What can hang from each mark:
tugeg: kimefo monatav nidilo nuve
nidilo: suku
monatav: tugeg
suku: kimefo monatav vezut
nuve: suku
safu: kimefo
vezut: suku tugeg

Every row comes from one small tree of marks. Brackets hold a mark, then the marks that hang from it, in alphabetical order. Every link used is in the known rows. Which tree was each row made from?
Known rows:
[nidilo [suku kimefo vezut]]: 0.730, -2.351, 1.603, -0.816, -0.273, -0.824, -0.507, -1.993, 0.379, -0.178, -0.430, -0.532, 1.178, 2.002, -3.471, 1.688, -0.867, -0.957, 3.061, -0.562, -1.382, -0.729
[safu kimefo]: 1.012, 2.290, 0.087, 0.613, 0.744, -0.275, -0.511, -0.488, -0.251, 0.242, -0.151, -0.160, -1.918, 0.685, 0.829, 1.045, 0.774, 0.264, -1.203, 0.593, -1.013, -1.111
[nuve [suku kimefo [vezut tugeg]]]: -1.005, -1.846, 0.804, 0.690, -2.644, -3.002, 0.545, -2.841, -0.229, 0.338, -0.865, -1.585, 2.086, 1.087, -1.102, 0.134, 0.836, -2.051, 1.864, 1.772, -0.938, -0.710
[monatav [tugeg kimefo [nuve suku]]]: 1.336, -2.848, 1.917, -0.445, 0.703, -2.081, -0.408, -1.202, 0.190, -0.958, -2.569, 2.282, -0.297, 0.918, 0.188, -0.312, 0.597, 1.288, -0.366, -1.373, -0.348, -0.686
[vezut [suku [monatav tugeg]]]: 0.205, -1.479, 1.600, -0.765, -2.203, 1.032, 2.103, -0.922, 1.045, -0.770, 2.099, 0.634, 0.902, 0.145, -0.117, -0.872, 0.587, 1.222, -1.189, -0.160, -1.431, -1.655
[vezut [suku kimefo]]: 0.499, -0.537, -0.167, -0.310, -2.892, 0.639, 2.447, -1.488, 1.342, 0.056, 0.545, 1.095, 0.738, 1.551, -0.749, 1.176, -0.050, -0.234, 0.014, -1.460, -2.775, -0.220
[suku kimefo monatav [vezut tugeg]]: -3.453, -2.022, -0.251, -1.811, -2.005, -0.926, -0.133, -4.086, -0.151, 0.625, 2.044, -1.705, 0.894, 2.648, -3.339, -1.342, 0.036, -0.602, 0.953, 0.842, -2.896, -3.716
[monatav [tugeg kimefo nidilo nuve]]: 0.306, -4.916, 1.907, -2.364, 1.326, -1.935, -0.874, -3.074, 1.143, -0.738, -0.552, 2.801, -1.010, 0.517, 0.662, -0.158, 0.191, 2.138, -0.405, -2.995, -1.643, -1.084
[monatav [tugeg kimefo]]: -0.470, -1.343, 1.600, -1.843, 1.522, -1.651, 0.362, -1.543, 0.651, -0.852, -1.879, 1.023, -1.288, -0.560, -0.324, -0.501, 1.158, 1.462, 0.117, -1.157, -1.469, -0.623
[tugeg [nidilo suku]]: 0.754, -3.888, 1.635, -0.809, -0.120, -1.147, -0.132, -1.726, 0.955, -0.243, 1.891, -0.013, 0.799, -0.475, 0.231, 0.924, -0.671, 0.135, 1.158, -2.067, 0.090, 0.065
[vezut suku tugeg]: 0.692, 0.046, 0.305, 0.240, -5.054, -0.093, 2.272, -2.197, 2.095, 1.203, 1.527, 0.359, 2.210, 0.382, 1.317, -1.484, 0.875, -1.404, 0.462, 0.203, -2.692, -0.370
[vezut [suku kimefo] [tugeg nidilo nuve]]: 0.532, -3.929, -0.223, -0.906, -5.313, -0.706, 1.706, -4.835, 2.273, 1.437, 2.459, 2.252, 1.929, 2.529, 0.976, -0.417, 0.241, -0.637, 0.176, -2.865, -4.113, -1.603
[vezut [suku kimefo monatav]]: -0.714, -0.699, -0.165, -0.501, -3.065, 1.105, 2.415, -1.495, 0.741, -0.362, 2.307, 0.699, 0.544, 2.186, -1.620, -0.069, -0.308, 0.590, -1.176, -1.526, -2.504, -1.994
[vezut [tugeg kimefo]]: -0.737, 0.548, -0.477, -0.931, -2.048, -2.042, 0.667, -2.231, 1.055, 1.543, 0.047, 0.212, -0.127, 0.740, 0.385, -2.107, 0.479, -0.321, 0.930, -1.048, -2.637, -0.812
[vezut suku]: 1.389, -0.100, 0.516, 0.246, -2.748, 0.498, 2.173, -0.263, 1.264, 0.271, 0.904, 1.045, 1.218, 0.393, 0.656, 0.188, -0.076, -0.214, -0.225, -0.159, -1.526, 0.276
[suku kimefo monatav vezut]: -3.087, -2.044, 0.122, -1.827, -0.169, -0.375, -0.380, -2.952, -0.762, -0.211, 1.406, -1.201, 0.242, 2.779, -4.018, -0.060, -0.739, 0.245, 0.405, 0.446, -2.009, -3.201
[tugeg monatav nidilo]: -2.111, -3.915, 0.565, -2.882, -0.457, -1.499, 0.221, -1.271, 0.872, 0.196, 3.546, 0.099, -1.190, -1.129, 2.071, -0.497, 0.574, 0.059, -0.494, -3.241, -0.086, -1.418
[monatav [tugeg kimefo nidilo [nuve suku]]]: 0.583, -5.216, 2.350, -1.279, 0.784, -2.851, -0.410, -2.909, 0.764, -1.092, -1.082, 2.261, -0.369, 0.133, 0.985, 0.105, 0.759, 1.747, -0.535, -2.289, -0.498, -0.811
[tugeg kimefo monatav]: -1.725, -0.500, 0.019, -2.784, 0.093, -1.754, 0.764, -0.010, 0.836, 0.900, 0.786, 1.103, -2.279, 0.869, 0.712, -1.451, 0.215, 0.222, -0.053, -3.815, -1.336, -1.519
[monatav tugeg]: 0.100, -1.987, 1.749, -0.726, 0.983, -0.277, -0.088, -1.030, 0.391, -1.280, -1.032, 0.043, -0.402, -1.159, 0.137, -0.091, 1.492, 0.893, 0.009, 0.158, -0.048, -0.433

Write each row's tree:
-0.879, -6.068, 0.519, -1.412, -1.465, -2.241, -0.192, -1.776, 0.242, -0.100, 2.144, 1.896, -0.232, 1.590, 1.554, 0.433, 0.175, -0.080, -0.543, -4.508, 0.336, -1.962 => [tugeg monatav nidilo [nuve [suku kimefo]]]
-0.723, -5.181, 1.121, -2.280, -0.805, -3.498, -0.037, -1.316, 0.686, 0.672, 1.632, 2.893, -0.898, 1.648, 2.305, -0.707, -0.253, 0.550, -0.556, -5.176, -0.460, -1.706 => [tugeg kimefo monatav nidilo [nuve suku]]
1.167, -6.127, 1.679, -2.468, -0.426, -0.854, -1.234, -1.026, 1.055, 0.397, 3.410, 2.348, -0.031, 1.659, 1.449, 0.161, -0.751, 0.157, 0.507, -5.202, 0.316, -2.070 => [tugeg monatav [nidilo suku] nuve]
0.605, -2.393, 2.803, -1.202, 0.637, -0.473, 0.201, -0.586, 0.605, -0.844, 0.679, 0.086, -0.237, 0.904, -2.051, -0.409, -0.420, 1.586, 0.692, -1.964, -0.218, -1.978 => [nidilo [suku [monatav [tugeg kimefo]]]]
-1.887, -3.557, 0.060, -2.488, -5.742, -1.515, 2.931, -4.199, 2.522, 1.326, 4.066, 0.404, 0.828, 0.664, 1.678, -1.143, 1.396, -1.187, 0.338, -3.592, -3.980, -2.059 => [vezut [suku kimefo] [tugeg monatav nidilo]]
-2.697, -3.386, 0.603, -4.034, 0.098, -2.884, 0.787, -1.880, 1.525, 0.763, 2.619, 1.149, -2.090, -0.117, 1.335, -1.043, 0.160, 0.626, -0.301, -5.076, -1.749, -1.664 => [tugeg kimefo monatav nidilo]
-0.376, -0.297, 0.369, -0.097, -5.205, 0.292, 2.670, -2.034, 1.515, 1.197, 3.437, -0.087, 2.032, 1.014, 0.598, -2.491, 0.561, -0.466, -0.624, 0.112, -2.511, -1.721 => [vezut [suku monatav] tugeg]
1.135, -2.470, 1.394, -1.494, 1.561, -0.896, -0.894, -1.442, 0.437, -0.571, -2.021, 2.725, -1.120, 1.455, -0.179, -0.592, 0.144, 1.894, -0.067, -1.975, -1.414, -1.070 => [monatav [tugeg kimefo nuve]]
0.667, -4.215, 1.035, -0.660, -0.390, -3.284, -0.393, -2.135, 0.649, 0.407, -0.071, 2.742, 0.162, 1.725, 1.064, 0.362, -1.154, 0.900, -0.478, -3.206, -0.514, -0.397 => [tugeg kimefo nidilo [nuve suku]]
-1.948, -1.465, -0.276, -1.454, -1.818, -1.709, -0.033, -4.333, 0.330, 0.970, -0.111, -1.173, 1.089, 1.884, -2.361, -0.404, 0.135, -1.562, 2.181, 0.886, -3.176, -1.588 => [suku kimefo [vezut tugeg]]
0.409, -2.252, 0.537, -1.189, -0.717, -2.336, 0.019, 0.246, 0.029, 0.727, -0.055, 3.019, -0.871, 2.726, 1.245, -1.179, -0.303, -0.024, -0.386, -3.989, 0.005, -1.416 => [tugeg kimefo monatav [nuve suku]]
-1.616, -2.265, 0.710, -2.009, -4.830, -1.839, 3.039, -4.245, 2.432, 1.584, 4.092, 0.704, 0.907, 0.950, 0.848, -2.556, 0.065, 0.666, -0.592, -2.249, -4.100, -2.363 => [vezut [suku monatav] [tugeg kimefo nidilo]]
0.175, -2.883, 1.183, -1.742, -0.712, -2.954, -0.757, -0.575, 0.113, 0.811, -0.337, 2.595, -0.116, 3.025, 0.349, -0.983, -0.493, -0.553, 0.655, -2.661, -0.604, -1.800 => [tugeg kimefo monatav [nuve [suku vezut]]]
-0.942, -4.775, 1.587, -1.399, 0.767, 0.158, -0.844, -1.968, -0.022, -1.206, 2.278, 0.992, -0.280, 0.648, -0.229, -0.899, 0.109, 2.414, -1.637, -1.581, -0.046, -2.809 => [suku [monatav [tugeg nidilo nuve]]]
0.964, -2.569, 2.552, -0.597, 0.391, 0.352, -0.027, -0.349, 0.190, -1.087, 1.195, -0.434, 0.491, 0.391, -1.700, -0.214, -0.110, 1.247, 0.716, -1.089, 0.468, -1.830 => [nidilo [suku [monatav tugeg]]]
-0.347, -3.880, 2.616, -1.826, 0.395, -0.473, -0.591, -2.644, 0.195, -1.117, 0.656, -0.841, 0.686, 1.972, -4.049, 0.710, -0.434, 0.667, 2.119, -0.414, -1.183, -2.626 => [nidilo [suku kimefo [monatav tugeg] vezut]]
0.350, -3.503, 0.218, -2.039, 0.655, -2.086, -0.990, -2.534, 0.957, 0.744, 0.571, 3.410, -0.972, 2.248, 0.540, 0.067, -1.602, 1.375, -0.449, -4.075, -2.069, -0.937 => [tugeg kimefo nidilo nuve]
-0.370, -2.738, 1.603, -1.166, -0.485, -0.357, -0.269, -1.968, -0.114, -0.291, 1.308, -0.876, 0.856, 2.709, -4.026, 0.848, -1.204, 0.094, 2.111, -0.603, -1.293, -2.509 => [nidilo [suku kimefo monatav vezut]]
-1.617, -4.020, 0.782, -2.177, -3.081, -2.187, 0.729, -3.410, 1.477, 1.115, 3.474, -0.544, 0.232, 0.271, 0.965, -1.176, 0.832, -1.081, 1.446, -3.484, -1.777, -2.092 => [vezut [tugeg monatav [nidilo [suku kimefo]]]]
0.501, -5.723, 1.544, -3.384, 0.070, -2.263, -0.579, -1.603, 1.475, 0.862, 2.417, 3.312, -1.335, 2.657, 0.755, -0.406, -1.506, 0.940, 0.731, -6.956, -1.527, -1.991 => [tugeg kimefo monatav [nidilo suku] nuve]
0.076, -2.244, 2.396, -0.748, -1.636, -0.743, -0.537, -1.967, 0.233, 0.628, 2.328, -1.182, 1.932, 1.662, -2.335, -1.154, -0.615, -0.838, 2.275, 0.706, -0.887, -2.226 => [nidilo [suku monatav [vezut tugeg]]]
0.454, -1.628, -0.382, 1.211, -3.288, -1.303, -0.035, -2.258, 0.023, 1.122, -0.102, 0.655, 1.609, 2.213, 0.473, -0.939, 0.475, -1.073, 0.832, -0.685, -0.826, -0.925 => [vezut [tugeg [nuve [suku kimefo]]]]
-1.066, -3.888, 1.895, -2.694, 1.476, -2.478, 0.217, -3.112, 1.372, -1.112, -0.306, 0.737, -1.120, -1.245, 0.381, -0.131, 0.916, 1.857, -0.176, -2.126, -1.477, -0.724 => [monatav [tugeg kimefo nidilo]]
1.259, -4.760, 0.990, 0.475, -0.895, -1.791, -0.794, -1.344, 0.187, -0.043, 0.877, 1.618, 1.163, 0.801, 1.574, 0.674, -0.489, 0.257, -0.491, -1.393, 1.024, -0.323 => [tugeg nidilo [nuve suku]]
-0.124, -1.687, -0.108, -2.587, 0.268, -1.044, -0.774, 0.037, 0.482, 0.997, 0.417, 3.355, -1.782, 3.181, 0.719, -1.289, -0.729, 0.545, -0.336, -4.680, -1.396, -1.946 => [tugeg kimefo monatav nuve]
-1.447, -1.583, 1.497, 0.646, -2.708, -2.309, 0.165, -1.681, -0.445, 0.290, 1.383, -1.828, 2.538, 0.562, -0.842, -1.701, 0.532, -1.117, 0.685, 2.861, 0.441, -1.641 => [nuve [suku monatav [vezut tugeg]]]
-2.118, -3.999, 1.074, -1.918, -1.674, -1.202, -1.413, -4.032, 0.240, 1.086, 3.551, -0.295, 1.801, 2.070, -1.042, -2.163, -0.645, -0.173, 0.175, 0.797, -1.570, -3.270 => [suku monatav [vezut [tugeg nidilo nuve]]]
-0.046, -1.296, 1.604, -1.257, -1.745, 0.224, 2.174, -1.237, 1.425, -0.717, 1.578, 1.142, 0.321, 0.734, -0.360, -0.948, 0.382, 1.518, -1.227, -1.207, -2.124, -1.857 => [vezut [suku [monatav [tugeg kimefo]]]]
-0.008, -1.941, 0.634, -0.274, -0.406, 0.418, 0.452, -0.864, -0.079, -0.483, 1.466, -0.546, 0.080, 2.532, -2.890, 0.709, -1.071, 0.833, 0.882, -2.391, -0.639, -2.284 => [nidilo [suku kimefo monatav]]
-0.474, -3.566, 1.033, -1.713, -1.615, -1.866, -1.431, -3.833, 0.816, 1.310, 1.368, 0.360, 2.031, 1.197, -0.130, -1.039, -0.291, -1.350, 1.491, 1.089, -1.766, -1.288 => [suku [vezut [tugeg nidilo nuve]]]
-0.791, -3.752, 2.491, -1.960, 1.078, 0.099, -1.629, -2.098, -0.362, -0.884, 0.931, 0.330, 0.756, 1.890, -2.077, -1.163, -0.149, 1.041, -0.133, 1.457, -0.585, -3.152 => [suku [monatav [tugeg nuve]] vezut]
-1.306, -0.769, -0.480, -0.627, -5.323, 0.228, 2.792, -3.114, 1.467, 0.981, 3.143, -0.061, 1.655, 2.228, -0.789, -1.645, 0.611, -0.323, -0.340, -1.208, -3.660, -2.530 => [vezut [suku kimefo monatav] tugeg]
1.145, -1.541, 1.962, -1.141, -1.320, -2.068, -0.323, -2.341, 1.060, 1.126, 0.025, -0.296, 1.537, 1.356, -1.716, -0.436, -0.673, -1.144, 3.342, -0.079, -1.800, -0.660 => [nidilo [suku [vezut [tugeg kimefo]]]]
1.141, -3.391, 2.635, -0.872, 0.818, -2.437, -0.898, -1.967, 0.226, -0.916, -2.455, 2.208, 0.374, 1.250, -0.429, -0.150, 0.544, 0.772, 0.546, -0.198, -0.705, -0.845 => [monatav [tugeg kimefo [nuve [suku vezut]]]]
-2.666, -0.950, 0.893, -2.186, -1.366, -1.897, -0.257, -3.079, 0.255, 1.224, 2.036, -0.985, 0.895, 1.946, -2.062, -2.847, -0.218, -0.353, 0.623, 1.094, -2.477, -3.069 => [suku monatav [vezut [tugeg kimefo]]]
-0.445, -5.225, 0.498, -2.649, -0.417, -0.723, -1.195, -1.229, 0.663, 0.399, 3.144, 2.293, -0.691, 1.353, 2.049, -0.352, -0.356, 0.360, -0.633, -4.497, -0.112, -1.990 => [tugeg monatav nidilo nuve]
1.014, -1.225, 0.186, 0.053, -5.120, 1.017, 1.359, -1.856, 1.348, 1.275, 3.213, 1.754, 2.250, 2.777, 0.580, -2.487, 0.014, -0.139, -0.647, -0.756, -2.332, -2.435 => [vezut [suku monatav] [tugeg nuve]]
0.222, -2.280, 0.738, -0.561, -5.125, -1.134, 2.287, -3.576, 2.656, 1.176, 3.197, 0.487, 2.180, -0.575, 2.174, -1.261, 0.973, -0.944, 0.205, -0.826, -2.896, -0.380 => [vezut suku [tugeg nidilo]]
0.490, -4.524, 2.327, -1.678, -0.010, -1.855, -0.724, -2.539, 1.025, -0.021, 1.864, -0.427, 1.127, -0.278, -0.586, 1.184, -0.786, -0.499, 2.055, -0.695, -0.313, -0.268 => [tugeg [nidilo [suku vezut]]]
